Known rows, with every way that one mark hangs from another:
[Y [G [J M] [V E]]]: [-3.41  0.97  0.64  1.71 -0.39 -2.14 -0.81 -1.05 -2.72  0.84  2.91 -3.17
  2.17  2.08 -1.97  3.04 -1.63 -0.74  0.31 -0.08  7.75  0.29  0.38 -0.40
 -0.30 -0.11]
[M [G E V] S]: [-0.56  0.45  0.56 -0.28 -1.53  4.50  0.66 -3.01 -2.39  3.68  0.99 -2.02
 -0.32  1.53 -1.21 -1.59 -1.12  0.03  0.38  1.30  1.13  1.27  0.92 -2.71
  1.77  0.45]
[V E]: [-0.39  0.34  0.49  0.65 -0.06  2.03  1.55 -0.28 -0.84  0.78 -0.16  0.02
  0.15  0.50  0.87  0.69 -0.96 -1.21 -0.55 -0.41  1.73 -0.74  0.08 -0.58
  0.32  0.48]
[Y [G [J [M [S C]]] [V E]]]: [-4.51  1.34  3.76  3.11 -2.21  3.33  0.76 -1.73 -3.01  0.26  2.35 -3.85
  1.75  3.46 -2.64  0.38  1.17 -0.27  1.50  3.31  7.18  1.47  0.21 -1.98
  1.00 -1.66]
[G J V Y]: [-0.98  0.76 -1.70  1.29  0.45 -3.76 -2.40 -0.38 -1.50 -0.10  2.11 -0.47
  1.17 -0.45 -1.88  2.04  1.51 -1.11  0.70 -1.03  4.21  1.92  0.08 -0.36
 -0.23  0.26]
[T C]: [ 0.29  0.32 -2.33 -0.38  0.08  1.58  1.02 -1.89 -0.03 -1.12  0.33  0.50
 -0.51 -0.32 -1.08  0.08  1.40  0.69  0.59 -0.34  0.53 -0.50 -0.19 -1.39
  0.37  1.28]
[J M]: [-1.29  0.47  1.60 -0.18 -0.58 -2.03  0.62  0.28 -0.27 -0.47  1.21 -0.24
  0.81  0.13 -0.90 -0.12  0.48  1.22 -0.24  0.91  2.59 -0.27  0.21 -0.13
 -0.23 -0.22]
[D W [Y [G E [J M] V]]]: [-2.67  1.38 -0.24  0.36 -0.53 -3.18 -5.49  0.23 -4.44  2.73  2.59 -4.50
  3.37  3.62 -3.66  3.46 -2.46 -0.83  0.98  1.27  8.28  1.71  0.54  1.50
 -0.45 -1.22]
[J [M [G E Y] [S C]]]: [-3.26  0.54  4.26  1.17 -3.26  3.70  1.54 -0.74 -1.65  1.34  2.20 -0.58
  0.96  1.33 -2.05 -3.00  2.98  1.14  0.82  3.88  1.30  2.17  0.13 -3.85
  1.18 -1.27]
[Y [G J V]]: [-1.70  0.18 -1.31  1.12  0.23 -1.85 -2.95 -1.22 -1.67  0.56  1.92 -3.02
  1.24  1.35 -1.98  2.36 -1.15 -0.76  1.06 -0.59  3.57  1.38  0.03  0.34
 -0.32 -0.43]
[Y [G E J V]]: [-1.03  0.89 -2.32  0.76  0.32 -1.18 -2.47 -1.42 -2.92  2.22  2.82 -4.16
  0.89  1.87 -2.08  2.34 -2.45 -2.00  1.04 -0.88  4.94  0.87  0.51 -0.13
 -0.11 -0.21]
[Y [G J [V E]]]: [-2.15  0.52 -0.98  1.87  0.18 -0.17 -1.46 -1.41 -2.55  1.36  1.72 -2.97
  1.39  1.84 -1.06  3.02 -2.14 -1.92  0.55 -1.05  5.26  0.59  0.13 -0.24
 -0.06  0.05]
[M [G V] J S]: [-2.42 -0.54  2.42  0.19 -2.39  5.05 -0.90 -3.52 -0.99  2.28 -0.03 -0.82
  0.55  1.62 -0.59 -1.69  0.80  1.76 -0.19  1.67  0.12  3.13  0.73 -1.56
  2.22 -0.60]
[D W [Y G]]: [-1.74 -0.55  0.71  0.40 -0.49 -0.14 -4.98  0.99 -1.62  1.23 -1.01 -1.86
  2.59  3.04 -1.31  1.91 -2.28 -0.52  0.53  1.51  1.07  1.51 -0.59  2.46
 -0.49 -1.18]
[D W [Y [G [J M] V]]]: [-3.36  0.72  0.51  0.79 -0.62 -4.03 -5.91  0.35 -3.14  1.08  1.67 -3.33
  3.63  3.18 -3.57  3.56 -1.25  0.33  0.95  1.51  7.33  2.27  0.14  1.89
 -0.70 -1.31]
[T C [G E [J M] Y] V]: [-2.44  0.68 -3.20 -0.48  0.06  0.53  1.42 -5.20 -2.05 -1.25  5.11 -0.76
  1.26 -2.01 -2.18  1.98  4.01 -0.03 -0.55 -1.66  7.69  1.48  0.58 -1.72
 -0.10  1.12]
[T E]: [-0.03  0.64 -0.92 -0.27  0.28  3.11  1.10 -0.72 -0.41  0.73 -0.43 -0.33
 -0.53  0.31  1.10  0.66 -0.62 -0.95 -1.30 -1.07  0.66  0.43  0.20  0.33
 -0.12  0.69]
[D Y]: [-0.58  0.24  0.24  0.11 -0.18 -0.07 -1.86  1.46 -0.51  0.34 -0.35  0.23
  0.68 -0.13 -0.73  0.57  0.23 -0.52  0.30  0.58  0.71  0.58 -0.12  0.75
 -0.37 -0.65]
[D W [Y [G E J]]]: [-1.73  0.34 -0.76  0.75 -0.12 -0.95 -5.77  0.84 -3.10  2.00  1.15 -3.26
  2.77  3.06 -2.26  3.18 -2.14 -1.60  0.92  1.09  3.33  1.93 -0.25  2.18
 -0.61 -1.67]
[M J Z]: [-1.32  0.91  3.14  0.59 -0.88  0.86 -0.11 -1.50 -0.20  0.06  0.64  0.17
 -0.04  1.18  0.39 -2.25 -0.91  0.89 -0.87  0.27 -1.60  2.55  0.75  1.74
  0.87 -0.79]
[G E V Y]: [ 0.38  1.27 -1.95  0.07  0.30 -1.30 -0.81 -0.46 -2.47  2.53  1.78 -1.47
  0.39  0.32 -1.09  0.67 -1.11 -2.53  0.16 -1.41  4.23  0.45  0.54 -1.06
  0.48  1.02]
[T G]: [-1.45 -1.21 -1.16 -0.94  0.13  1.03  1.06 -2.68  0.15 -0.16  1.13 -0.49
  0.21 -0.17  0.44 -0.04  1.13 -0.09 -0.50 -1.31  0.13 -0.16  0.43 -0.10
  0.06 -0.33]
[T [G [J M]]]: [-3.45 -0.62 -0.06 -0.42 -0.28 -2.93  0.61 -2.36 -0.27 -1.70  3.60 -0.96
  1.47 -0.61 -1.32  1.21  2.86  1.25 -0.31 -0.37  3.58  0.54  0.59 -0.04
 -0.62 -1.09]
[J [M G]]: [-2.27 -0.49  1.86 -0.59 -1.59 -0.93  0.45 -0.55  0.01  0.65  1.28  0.43
  0.66  0.07 -0.70 -0.75  0.43  2.70 -0.32  1.10  0.39  0.63  0.30 -1.97
 -0.11 -0.12]

Rows:
[-3.51  0.17 -1.84  0.58 -0.05  1.56  2.58 -5.24 -1.59 -2.10  4.07  0.56
  1.76 -1.92 -1.18  2.74  4.37  0.01 -1.00 -1.77  8.40  1.18  0.27 -1.81
 -0.01  1.34] | [T C [G [J M] Y] [V E]]
[-1.68  2.98  3.26  1.33 -1.02 -1.26  1.21 -2.55 -3.46  0.86  4.03 -2.91
  0.45  1.95 -3.19 -1.73 -0.87  0.43  0.39  2.29  5.21  2.28  1.60  0.22
  1.15 -0.39] | [G E [J [M S Z]] V]
[-1.44  0.87 -2.00  0.59  0.03 -1.17 -6.08 -0.16 -4.21  3.20  1.36 -4.34
  2.46  3.45 -2.78  3.55 -3.00 -2.11  1.27  0.33  6.02  2.03  0.36  1.63
 -0.20 -0.99] | [D W [Y [G E J V]]]
[-2.73  1.67  5.47  1.94 -1.30 -1.92  1.13 -1.46 -1.12 -1.97  2.87 -0.59
  1.03  0.98 -2.59 -2.12  1.23  2.17  0.07  3.26  1.65  2.75  0.58  1.31
  0.42 -1.12] | [G [J [M S Z]]]
[-1.84  1.31  3.65  0.31 -2.44  5.46  0.40 -4.49 -2.55  3.79  1.61 -1.84
 -0.37  2.73 -0.81 -3.83 -1.99  0.98 -0.45  1.58 -0.44  3.84  1.67 -0.95
  2.65 -0.29] | [M [G E V] J S Z]
[-3.89  2.14  5.76  2.80 -2.43  1.97  1.03 -1.45 -2.68 -0.29  3.95 -3.85
  0.95  3.61 -3.26 -2.76  0.14  0.69  1.48  4.43  2.51  2.90  0.51 -0.24
  0.61 -2.55] | [Y [G E [J [M [S C] Z]]]]
[-2.33  1.40 -0.59  0.64 -0.29 -3.26 -1.79 -0.97 -3.13  1.73  4.12 -4.46
  1.77  1.94 -2.97  2.25 -2.00 -0.74  0.83  0.02  7.34  0.63  0.77 -0.22
 -0.33 -0.39] | [Y [G E [J M] V]]
[-2.14  0.17 -1.07  1.03 -0.08 -1.94 -6.53 -0.04 -2.91  1.59  0.49 -3.12
  2.82  3.13 -2.69  3.56 -1.68 -0.90  1.21  0.68  4.77  2.44 -0.14  2.08
 -0.43 -1.16] | [D W [Y [G J V]]]
[-2.57  0.51 -0.62  1.70 -0.11 -0.03 -4.97 -0.25 -3.78  2.30  0.31 -2.99
  2.95  3.54 -1.78  4.31 -2.62 -2.06  0.75  0.25  6.45  1.71  0.01  1.48
 -0.14 -0.72] | [D W [Y [G J [V E]]]]
[-3.05  0.81  0.83  0.59 -0.71 -3.09 -5.15  1.19 -3.37  1.49  2.37 -3.49
  3.51  3.16 -3.19  3.13 -1.65 -0.35  0.64  2.01  5.76  1.74 -0.01  2.14
 -0.89 -1.84] | [D W [Y [G E [J M]]]]
[-2.39  0.52  3.81 -0.11 -1.77 -1.28  1.38 -1.28 -0.29  0.48  1.91  0.62
  0.07  0.67 -0.76 -2.81 -1.08  3.09 -0.53  1.36 -1.33  1.92  0.79 -0.93
  0.06 -0.03] | [J [M G Z]]
[-2.14  1.33  4.03  2.01 -2.67  5.51  1.45 -2.60 -1.95  0.93  2.30 -1.37
 -0.87  2.02 -1.60 -4.00  1.40  1.22  1.36  3.61 -2.11  3.74  0.81 -2.72
  1.42 -1.77] | [M [G E J] [S C] Z]
[-2.97  2.29  4.29  2.45 -1.12 -4.07 -0.03 -1.83 -2.30 -1.11  3.81 -0.86
  1.65  0.77 -3.56 -1.38  1.38  0.82  0.26  2.22  4.72  3.69  0.71  0.72
  0.66 -0.33] | [G [J [M S Z]] V Y]
[-3.35  0.70  2.90  1.56 -1.22 -0.51 -0.66 -1.05 -2.31  0.24  3.54 -3.67
  2.24  2.09 -3.21  0.53 -0.28  0.11  0.56  2.98  4.34  1.34  0.06  0.48
  0.12 -1.52] | [Y [G E [J [M S]]]]
[-3.13  1.81  2.23  1.58 -0.53 -4.61 -1.33 -1.72 -2.20 -0.12  3.82 -3.14
  1.39  2.27 -2.92  0.22 -2.27  0.89  0.52  0.59  4.59  2.29  0.80  1.34
 -0.47 -0.61] | [Y [G [J [M Z]] V]]
[-1.62 -0.17 -0.99  0.68 -0.67 -1.47 -1.88 -0.56 -1.42  1.48  2.81  0.07
  0.94 -0.76 -1.31  0.91  1.07 -0.50  0.28 -0.39  0.71  2.27 -0.01 -2.05
 -0.26 -0.13] | [M [G E J Y]]
[-2.35  0.13 -0.87  1.58 -0.63 -0.54 -1.12 -1.59 -2.09  1.79  2.03  0.12
  1.12 -0.15 -0.83  2.11  0.53 -1.02  0.08 -1.23  3.74  1.98  0.26 -2.73
  0.20  0.78] | [M [G J [V E] Y]]
[-3.08  2.42  3.60  1.88 -1.20 -1.35 -0.08 -2.76 -3.69  1.29  4.47 -4.67
  1.41  3.30 -3.78 -1.09 -2.49 -0.01  0.66  2.42  5.27  2.64  1.14  0.96
  0.71 -0.82] | [Y [G E [J [M S Z]] V]]
[-3.82  0.97  0.94  1.42 -0.67 -2.03 -4.41  0.17 -4.02  1.82  1.47 -3.27
  3.69  3.59 -2.68  4.23 -2.15 -0.90  0.47  1.18  8.85  1.43  0.26  1.38
 -0.34 -0.83] | [D W [Y [G [J M] [V E]]]]
[-0.21  1.49 -2.62  0.87  0.57 -2.90 -2.04 -0.53 -2.76  1.49  3.07 -1.70
  0.83 -0.14 -1.96  1.93  0.28 -2.38  0.61 -1.33  5.20  1.35  0.53 -0.85
  0.00  0.44] | [G E J V Y]
[-1.17  0.16 -4.87 -0.29  0.67  2.71  0.86 -5.51 -1.79 -0.76  3.85 -0.49
  0.54 -2.07 -1.31  2.07  3.57 -1.24 -0.24 -2.61  5.16  1.76  0.35 -1.64
  0.20  1.25] | [T C [G E J Y] V]
[-0.65  0.85 -1.27  1.05  0.37 -2.70 -1.63  0.41 -1.64  0.32  2.84 -0.59
  1.00 -0.77 -1.51  1.59  1.11 -1.89  0.29 -0.54  2.83  1.33 -0.06 -0.18
 -0.39 -0.26] | [G E J Y]
[-1.87  0.72 -3.38 -1.16  0.09  2.47  2.26 -5.77 -1.88 -0.88  4.40 -1.52
  0.37 -1.46 -1.66  1.70  3.04  0.76 -0.38 -1.40  7.28  0.64  1.03 -1.79
  0.17  0.83] | [T C [G E [J M]] V]
[-1.85  1.18  0.96  1.51 -0.80  1.03  0.59 -3.00 -2.27  1.98  2.10 -0.43
 -0.24  1.13 -0.35 -0.26 -2.00  0.23 -0.06 -0.77  1.70  2.34  1.23 -1.81
  0.56  0.71] | [M [G J [V E]] Z]
[-2.39  0.28  1.95  1.58 -0.96 -2.77 -1.38 -1.23 -0.51 -0.34  2.64  1.40
  0.68 -0.51 -1.28 -1.02  0.89  1.21  0.01  0.17 -2.01  3.88  0.09 -0.50
 -0.37 -0.28] | [M [G J Y] Z]
[-1.67  1.12 -2.05  0.91  0.12 -1.08 -4.41  0.04 -3.42  2.57  2.35 -3.98
  1.54  1.80 -2.87  2.83 -2.16 -2.41  1.32 -0.28  5.68  1.49  0.42  0.66
 -0.49 -0.91] | [D [Y [G E J V]]]
[-2.72 -0.49  2.80  1.88 -2.56  5.26  0.09 -1.66 -0.33 -0.46  0.66 -0.31
  0.07  1.04 -1.37 -1.95  4.11  1.98  1.59  3.65 -1.39  3.01 -0.17 -3.18
  0.97 -2.07] | [M [G J] [S C]]
